Every row comes from one small tree of marks. The marks that hang from a mark follow it in brackets, in the order of their numbers. Every link used is in the known rows. Which tree was each row made from?
Known rows
Z894[Z503[Z113] Z826 Z937]: -2.265,1.117,1.246,0.355,3.015,-0.922,1.439,2.788,3.124,-0.782,-2.300,1.522,2.730,3.370,0.177,-2.521,0.839,0.431,3.668,-3.255
Z894[Z826 Z937]: 0.239,0.505,0.315,1.716,1.383,1.267,1.526,0.397,1.685,-0.200,-0.487,2.155,1.344,0.395,0.073,-1.861,0.573,2.469,0.935,-2.795
Z989[Z826[Z686]]: 2.891,0.894,-2.146,-0.379,0.508,0.210,-0.723,-2.402,-0.805,1.760,1.096,3.676,-0.283,-1.458,0.860,-2.447,0.830,-1.641,0.050,2.225
Z113[Z503[Z686]]: -1.481,0.835,0.269,-2.568,-1.179,-1.014,-5.644,1.849,-0.543,0.640,2.347,-0.015,-1.049,-1.085,0.068,-0.234,-4.906,1.003,-3.079,0.818
Z937[Z894[Z826[Z522 Z989]]]: 0.083,-6.267,-1.079,0.012,-1.442,1.383,3.373,-2.275,-4.924,0.010,0.134,-0.078,-0.743,-0.791,0.769,3.587,0.730,3.094,2.052,-0.808
Z522[Z826[Z686 Z989]]: 3.177,-3.228,-1.529,0.476,-0.821,2.647,-0.381,-4.374,-7.455,-0.046,2.583,2.071,0.134,-2.011,-0.539,-1.733,-2.182,-0.949,0.007,2.422
Z826[Z686]: 2.107,1.254,-1.042,-0.013,-0.326,-0.349,-1.899,-3.286,-1.370,0.337,1.908,1.087,-1.531,-2.689,-1.038,-3.119,-0.687,-0.602,-3.767,2.817
Z937[Z894[Z503[Z686]]]: 0.356,1.654,0.245,-1.362,-0.986,-0.386,-2.915,0.170,0.884,0.323,0.206,-3.438,-0.931,-0.219,-2.793,2.002,-2.298,0.240,-3.272,2.712
Z522[Z826[Z686]]: 3.524,0.041,-1.100,1.939,-2.160,1.998,-1.084,-2.559,-3.081,-0.091,2.060,0.421,-0.722,-3.017,-1.852,-3.603,-1.561,-0.283,-1.393,3.188
Z937[Z894[Z503 Z826]]: -0.210,-0.745,1.142,2.149,0.019,0.750,2.332,-0.503,2.549,0.186,0.309,-0.772,0.734,1.621,-1.888,1.829,0.138,2.136,-0.661,-1.268
Z113[Z503]: -1.487,-0.582,0.960,-0.562,-1.562,-1.220,-3.323,-0.175,0.483,0.658,1.916,1.464,0.240,0.438,-0.528,-2.739,-4.259,2.450,-2.109,-1.284
Z989[Z826]: 1.647,-1.300,-1.276,1.030,-0.147,-0.843,-1.843,-2.471,-0.032,3.025,0.240,3.529,0.903,-0.302,-0.386,-3.104,-0.116,1.901,2.000,-0.163
Z937[Z894[Z503[Z113] Z826]]: -1.438,-2.222,0.710,0.714,1.308,-0.315,1.557,0.877,1.371,-0.538,-1.228,-0.447,1.004,2.236,-2.691,-0.055,-0.545,3.028,2.132,-0.645
Z826[Z522 Z686]: 2.137,1.014,-1.553,-0.780,-2.678,-1.235,-0.880,-1.886,-1.852,-0.009,0.657,-0.165,-3.017,-3.431,0.985,-1.879,0.959,-2.186,-2.919,2.720
Z937[Z894[Z503[Z686] Z826]]: -0.488,0.605,0.712,0.613,0.488,1.619,-0.453,1.477,1.910,0.183,0.673,-2.366,-0.678,0.289,-1.536,3.888,-0.119,0.950,-1.461,0.524
Z503[Z686]: 0.936,1.225,-0.420,-0.255,-0.398,-0.914,-5.187,-1.610,-0.979,1.451,1.016,-0.747,-1.870,-2.415,-2.298,-1.778,-2.220,1.957,-2.710,2.333
Z989[Z826[Z522 Z686]]: 2.193,0.065,-2.513,-0.794,-2.018,-0.575,-0.331,-1.701,-1.424,1.328,-0.292,2.325,-1.295,-2.076,3.118,-0.902,2.319,-3.590,1.345,2.544
Z522[Z826]: 2.692,-1.745,-0.185,3.578,-3.103,1.152,-1.796,-2.582,-2.177,0.941,0.889,0.161,0.170,-1.557,-3.471,-4.203,-2.852,2.930,0.136,0.383
Z937[Z894[Z826[Z522]]]: 0.828,-3.058,-0.900,1.592,-2.893,0.674,2.401,-0.379,-0.815,-0.215,-0.915,-1.293,-1.672,-1.316,-0.728,1.652,0.832,3.605,0.422,0.325

Which tree is each row?
-1.666,2.038,1.705,1.625,-0.470,-0.993,2.743,2.733,3.813,-0.508,-1.942,-0.536,1.379,1.862,3.106,0.546,2.739,-2.208,1.557,-3.981
Z894[Z503 Z826[Z522] Z937]
-0.854,3.869,1.534,0.061,2.622,0.977,-0.323,3.621,3.731,-0.267,-0.532,-0.825,1.142,1.071,1.567,1.466,1.344,-1.393,-0.272,-2.132
Z894[Z503[Z686] Z826 Z937]
-1.536,3.519,0.251,-3.596,1.565,-1.913,-3.764,3.473,1.842,-0.669,-2.332,-1.266,1.526,1.254,-0.741,-1.906,-1.808,-2.454,0.878,0.498
Z894[Z503[Z113 Z686] Z937]
0.015,2.661,0.913,2.365,2.031,0.457,1.192,-0.611,2.601,-0.088,1.448,1.247,-0.233,0.011,1.252,-0.035,2.101,-2.172,-2.595,-0.510
Z894[Z503 Z826[Z686]]
1.173,-2.015,-1.969,-1.922,-1.472,-0.930,-0.491,-4.034,-6.011,0.149,0.998,1.226,-1.925,-2.413,2.391,0.106,0.342,-2.571,-1.230,2.262
Z826[Z522 Z686 Z989]
-0.794,0.103,-0.149,-3.237,-0.255,-1.904,-3.308,1.049,-0.074,-0.123,-1.317,-3.223,-0.602,0.420,-3.703,-0.123,-3.025,0.486,-0.631,2.973
Z937[Z894[Z503[Z113 Z686]]]
0.208,0.802,-0.150,0.154,-1.702,0.888,3.221,0.888,0.780,-1.383,-0.088,-2.262,-1.394,-0.660,1.986,3.378,3.136,-2.892,-1.657,1.062
Z937[Z894[Z503 Z826[Z522 Z686]]]
-1.557,-0.819,0.014,-1.407,1.788,0.192,-0.795,2.451,1.157,-0.664,-0.709,-1.849,-0.107,0.844,-2.404,2.164,-1.114,1.745,1.099,1.672
Z937[Z894[Z503[Z113 Z686] Z826]]
-0.898,-1.033,-0.107,-1.267,-0.587,-2.144,-0.983,-0.765,0.630,-0.342,-1.421,-1.511,0.831,1.721,-4.118,-2.120,-2.349,2.102,0.463,0.712
Z937[Z894[Z503[Z113]]]
-0.692,4.664,0.851,-1.779,0.513,-1.003,-2.881,2.385,2.219,-0.025,-0.748,-1.698,0.917,0.636,0.333,-0.292,-1.015,-2.684,-2.253,-0.442
Z894[Z503[Z686] Z937]
0.473,-5.869,-0.995,0.431,1.128,2.362,2.825,-3.742,-4.596,0.258,1.315,1.357,0.517,-0.123,-1.543,1.973,-1.289,5.001,0.943,-0.566
Z937[Z894[Z826[Z989]]]
-0.886,-4.065,1.290,0.716,1.303,1.177,3.346,-2.301,-2.123,0.190,0.808,0.341,1.485,2.110,-0.097,3.329,-0.132,1.988,0.978,-2.107
Z937[Z894[Z503 Z826[Z989]]]
-0.774,0.030,0.252,-0.368,-1.975,0.351,0.489,2.593,1.499,-0.050,-0.539,-3.768,-1.861,-0.480,0.551,5.155,1.243,-0.447,-0.982,0.590
Z937[Z894[Z503[Z686] Z826[Z522]]]
-1.404,3.264,0.090,-0.943,3.345,0.302,2.308,3.022,2.060,-2.271,-1.260,2.018,2.051,1.690,1.560,-1.899,1.414,-3.713,1.871,-0.799
Z894[Z503[Z113] Z826[Z686] Z937]
0.534,0.889,0.291,0.847,0.613,1.921,3.017,-0.141,1.413,-1.262,1.137,-1.058,-0.106,0.134,-0.334,2.125,1.232,-1.003,-2.238,1.094
Z937[Z894[Z503 Z826[Z686]]]
-0.872,-2.802,-0.224,-0.161,0.394,0.546,3.045,-0.038,-3.293,-0.520,-0.973,2.197,1.208,0.372,3.987,1.102,1.492,0.122,3.312,-3.381
Z894[Z826[Z522 Z989] Z937]
-1.025,1.582,0.281,0.920,3.111,-0.249,0.416,0.099,1.633,-0.654,0.059,1.890,0.333,0.526,0.316,-1.940,1.431,-1.754,0.524,0.391
Z894[Z503[Z113] Z826[Z686]]
-1.423,3.519,1.208,-0.589,-0.177,-0.420,0.013,4.996,2.907,-0.410,-1.570,-1.970,-0.004,0.436,3.874,2.908,2.743,-3.377,0.751,-2.046
Z894[Z503[Z686] Z826[Z522] Z937]
-2.347,-0.676,1.178,1.636,-0.175,-2.695,0.254,1.205,2.167,0.116,-2.292,0.160,0.219,1.480,0.796,-0.875,1.692,0.170,3.346,-2.113
Z894[Z503[Z113] Z826[Z522]]
-2.003,-0.976,1.233,-0.077,0.965,-0.524,3.570,1.102,-0.400,-0.452,-1.340,1.011,2.162,2.495,4.931,2.458,2.495,-2.493,3.178,-4.786
Z894[Z503 Z826[Z522 Z989] Z937]
